What can hang from each mark:
Z455: Z414
Z471: Z86
Z414: Z86
Z157: Z185
Z88: Z670
Z795: Z185 Z670
Z670: Z88 Z455 Z795
Z86: Z471 Z670
Z185: Z157

Every row comes from one small tree of marks. The marks that hang from a mark follow it in brackets, in the order of their numbers. Every link used is in the known rows. Which tree was each row made from?
Known rows:
Z670[Z88 Z455[Z414] Z795[Z185[Z157]]]: -0.530, -1.614, -0.475, -0.183, 1.555, -0.351, 2.015, -1.419, -0.325, 5.250, 4.420, -1.270, 6.627, -0.167, -0.221, 0.906, 2.257, -1.931
Z795[Z185 Z670[Z88 Z455]]: 2.970, -1.169, -1.452, -2.758, -1.889, -0.229, 0.873, -1.934, -1.653, 4.517, 0.738, -0.347, 0.610, -1.057, -2.821, 2.727, -2.247, 0.031
Z471[Z86]: -0.517, -0.839, -1.016, -1.601, -4.919, -0.753, -0.163, 0.185, 1.720, 0.218, -0.742, 1.606, -4.521, 0.142, -1.817, 2.858, 1.383, -2.158
Z86[Z471 Z670[Z795]]: 0.672, -0.484, -0.128, 0.013, 2.865, 1.383, -0.536, -3.201, -0.794, -0.461, 1.001, -0.730, 0.142, 1.100, -2.061, -0.576, 2.538, -7.064
Z795[Z185 Z670]: 0.973, -0.727, -0.223, -3.436, -3.950, -0.855, -0.411, -1.314, -2.065, 3.437, -0.618, -0.923, -3.873, -0.681, -3.544, 3.236, -1.224, -2.416
Z455[Z414[Z86[Z471 Z670[Z88]]]]: 1.433, -0.822, -3.012, 0.244, -1.741, -0.545, 2.156, 0.531, -0.336, -3.430, 2.437, 0.487, 4.991, 0.112, -2.211, -1.500, 1.041, -1.666
Z471[Z86[Z670[Z88 Z795[Z185]]]]: 1.333, -1.038, -0.767, -1.927, -1.290, -0.213, 0.433, -0.297, -1.011, 2.288, 0.585, 0.162, -0.872, 0.451, -0.575, -0.396, 0.501, -3.128
Z795[Z185[Z157] Z670[Z88]]: -2.081, -0.728, -1.762, -2.262, -2.855, -0.772, -0.999, -0.621, -1.136, 3.442, 1.118, -0.790, -0.192, 0.630, -2.522, 3.070, -1.203, -1.197
Z455[Z414[Z86[Z471 Z670[Z88 Z795]]]]: 0.743, -0.911, -2.035, 0.276, -0.758, -0.300, 2.789, 0.179, -0.774, -2.938, 2.675, -0.117, 5.569, -0.014, -1.484, -1.679, 1.612, -3.048
Z414[Z86]: -0.083, -0.841, -1.645, -1.326, -8.402, -2.339, 1.999, 0.753, 1.504, -2.745, -2.940, 2.369, -2.957, -0.137, -2.281, -0.190, 0.646, -2.535
Z185[Z157]: -3.921, -0.835, -1.195, 0.347, -4.380, -1.016, -1.919, -0.207, 1.956, 1.010, 0.050, 1.107, -3.376, 2.025, -2.067, 1.867, 3.006, -3.532
Z157[Z185]: 0.790, -0.171, -1.381, -1.593, -5.568, -1.378, -1.869, -1.677, 1.286, 0.519, -1.190, 0.013, -3.988, -0.368, -2.916, 3.032, 1.078, -2.716
Z86[Z471 Z670]: 1.704, -0.397, -1.623, 0.122, 1.204, 0.989, -1.466, -2.571, -0.332, -1.078, 0.624, 0.214, -0.853, 1.290, -3.220, -0.266, 1.661, -4.822
Z88[Z670]: 0.754, -0.499, -0.520, -0.776, -3.577, -0.599, 1.288, -1.962, 2.506, 1.869, 0.641, 0.992, -3.561, 1.285, -0.742, 1.100, -1.606, -3.217
Z795[Z185[Z157] Z670[Z455[Z414]]]: 0.478, -1.443, 0.225, -1.057, -1.480, -0.587, -0.204, -0.814, -1.700, 4.865, 0.460, -1.981, 0.709, 0.229, -2.725, 2.896, 0.467, -0.747
Z88[Z670[Z455[Z414] Z795[Z185[Z157]]]]: 0.810, -1.199, 1.730, 0.009, 0.705, -0.493, 2.712, -2.506, 1.252, 5.621, 1.555, -1.785, 1.952, 1.156, 0.820, 0.475, 0.022, -3.428
Z455[Z414]: -0.043, -0.988, -1.453, -0.407, -3.169, -0.613, 0.411, 0.153, 0.104, 0.900, 3.588, 0.437, -0.099, -0.374, -2.710, 1.706, 2.487, -2.189
Z670[Z88 Z455[Z414] Z795]: 1.089, -1.679, -0.945, 0.249, 0.999, 0.559, 3.130, -1.618, 0.164, 3.041, 5.187, 0.235, 5.901, -0.996, -0.416, 0.601, 2.099, -2.214
Z414[Z86[Z471 Z670[Z88 Z455 Z795]]]: 2.391, -1.078, -1.652, 0.263, -0.727, -0.085, 3.098, -1.564, 0.367, -2.928, -1.359, 0.992, 4.127, 0.341, -1.075, -2.537, 0.635, -3.567
Z795[Z185[Z157] Z670]: -1.909, -0.790, -0.106, -2.161, -3.674, -1.021, -1.618, -0.768, -1.294, 3.608, -0.925, -1.276, -3.328, 0.787, -3.005, 3.297, -0.125, -2.576
Z455[Z414[Z86]]: 0.139, -1.090, -1.752, -0.519, -6.100, -1.863, 2.456, 1.522, 0.424, -2.025, 0.930, 1.115, 0.809, -0.545, -2.299, 0.060, 1.684, -1.552

Which tree is each row?
2.555, -1.522, -3.085, 0.202, -3.312, -0.908, 3.513, 0.216, 1.007, -0.060, 2.521, 1.868, 5.474, -0.844, -1.441, -0.190, 0.465, 1.093 => Z670[Z88 Z455[Z414[Z86]]]
2.973, -1.262, -0.234, -2.019, -1.541, -0.631, 1.887, -1.337, -1.847, 1.631, -0.677, -1.701, 2.234, -1.305, -3.201, 2.591, -0.868, -0.563 => Z795[Z185 Z670[Z455[Z414[Z86[Z471]]]]]
3.448, -1.390, -1.056, -0.979, -3.880, -1.455, 3.230, -0.446, -0.996, 0.344, -2.049, 0.957, 1.822, -0.057, -0.897, -3.615, -0.047, -2.629 => Z414[Z86[Z670[Z88 Z455 Z795[Z185]]]]
0.807, -1.448, -0.809, -0.379, -0.415, 0.473, 2.452, -2.514, 0.954, 3.007, 2.646, 1.163, 2.672, -0.593, -0.545, 0.827, 1.460, -3.184 => Z670[Z88 Z455 Z795]
2.776, -1.488, -0.768, -0.034, 0.296, 0.731, 1.665, -0.268, -0.696, 1.994, 2.076, 0.394, 2.232, 0.152, -0.220, -0.816, 1.426, -1.985 => Z471[Z86[Z670[Z88 Z455[Z414] Z795]]]
1.602, -0.668, -1.935, -0.244, -3.585, -0.894, 1.237, -0.534, 0.334, -4.376, -2.814, 1.298, -0.242, 0.800, -2.555, -1.886, 0.691, -3.698 => Z414[Z86[Z471 Z670]]
4.792, -1.426, -2.523, 0.815, 0.165, 0.640, 0.879, -0.901, -1.493, 2.438, 3.541, 1.055, 3.303, 0.380, -1.823, -2.363, 0.897, -0.854 => Z86[Z670[Z88 Z455[Z414]]]
0.311, -1.326, -1.364, -0.990, -0.701, -0.300, 0.286, -0.641, -1.675, 4.675, 2.577, -1.386, 3.807, 0.073, -2.140, 2.660, -0.569, 0.599 => Z795[Z185[Z157] Z670[Z88 Z455[Z414]]]
4.098, -1.059, -1.314, 1.271, 3.395, 1.474, -0.107, -2.688, -0.736, 0.172, 1.951, -0.424, 3.254, 0.727, -2.783, -0.609, 2.237, -3.018 => Z86[Z471 Z670[Z455[Z414]]]
1.954, -1.271, -2.392, -0.306, -1.251, 0.639, 2.877, -0.872, -0.226, -1.178, 1.947, 0.080, 5.090, -1.015, -2.359, 2.073, -1.165, 0.267 => Z795[Z670[Z88 Z455[Z414[Z86[Z471]]]]]
-3.252, -0.915, 1.047, -1.652, -2.131, -1.263, -0.339, -1.500, 0.122, 3.898, 0.050, -0.963, -2.280, 0.774, -1.335, 1.663, 2.800, -5.859 => Z670[Z795[Z185[Z157]]]
0.299, -1.273, 0.332, -1.504, -2.386, -0.729, -0.786, -1.541, -1.152, 4.915, -1.525, -1.233, -1.852, 0.495, -2.747, 3.058, -0.081, -1.490 => Z795[Z185[Z157] Z670[Z455]]
1.741, -1.036, 1.001, 0.564, 0.444, 0.051, 4.666, -2.583, 2.241, 0.759, 0.829, -0.810, 3.578, 0.476, 0.752, 0.113, -0.495, -3.658 => Z88[Z670[Z455[Z414[Z86[Z471]]] Z795]]
1.461, -1.058, 0.474, -1.897, -1.857, -0.404, 0.072, -0.446, -1.189, 2.411, -1.001, -0.221, -3.333, 0.547, -1.002, -0.132, 1.462, -4.158 => Z471[Z86[Z670[Z795[Z185]]]]
0.526, -0.498, -1.737, 0.017, 3.596, 1.686, 0.067, -3.036, -0.809, -0.618, 3.017, -0.245, 3.256, 0.985, -1.559, -0.860, 1.456, -5.756 => Z86[Z471 Z670[Z88 Z795]]
1.750, -0.968, -2.221, -0.964, -2.683, 0.009, -0.118, 0.325, 0.061, 0.416, 0.777, 1.643, -1.745, 0.846, -1.270, -0.237, 0.293, -1.664 => Z471[Z86[Z670[Z88]]]
1.051, -1.056, 0.222, -1.010, -2.030, 0.141, 0.075, -0.330, -0.432, 1.080, -0.633, 0.498, -3.422, 0.757, -0.831, -0.338, 1.834, -4.497 => Z471[Z86[Z670[Z795]]]
2.274, -1.411, -1.353, 0.486, -2.208, -0.715, 2.572, -0.755, 1.237, -1.080, 0.405, 0.823, 3.144, -0.650, -2.320, 0.819, 1.899, -1.015 => Z670[Z455[Z414[Z86[Z471]]]]
2.060, -1.232, -2.002, -1.029, -2.491, 0.770, 1.117, -1.592, -0.346, 1.929, 1.556, 0.967, 0.357, -0.711, -2.408, 2.461, -1.327, -0.504 => Z795[Z670[Z88 Z455]]
2.391, -1.471, -2.871, 0.329, -1.063, 0.092, 1.903, -0.826, 0.686, 2.289, 4.683, 1.407, 4.711, -0.750, -1.790, 1.103, 0.938, 0.506 => Z670[Z88 Z455[Z414]]
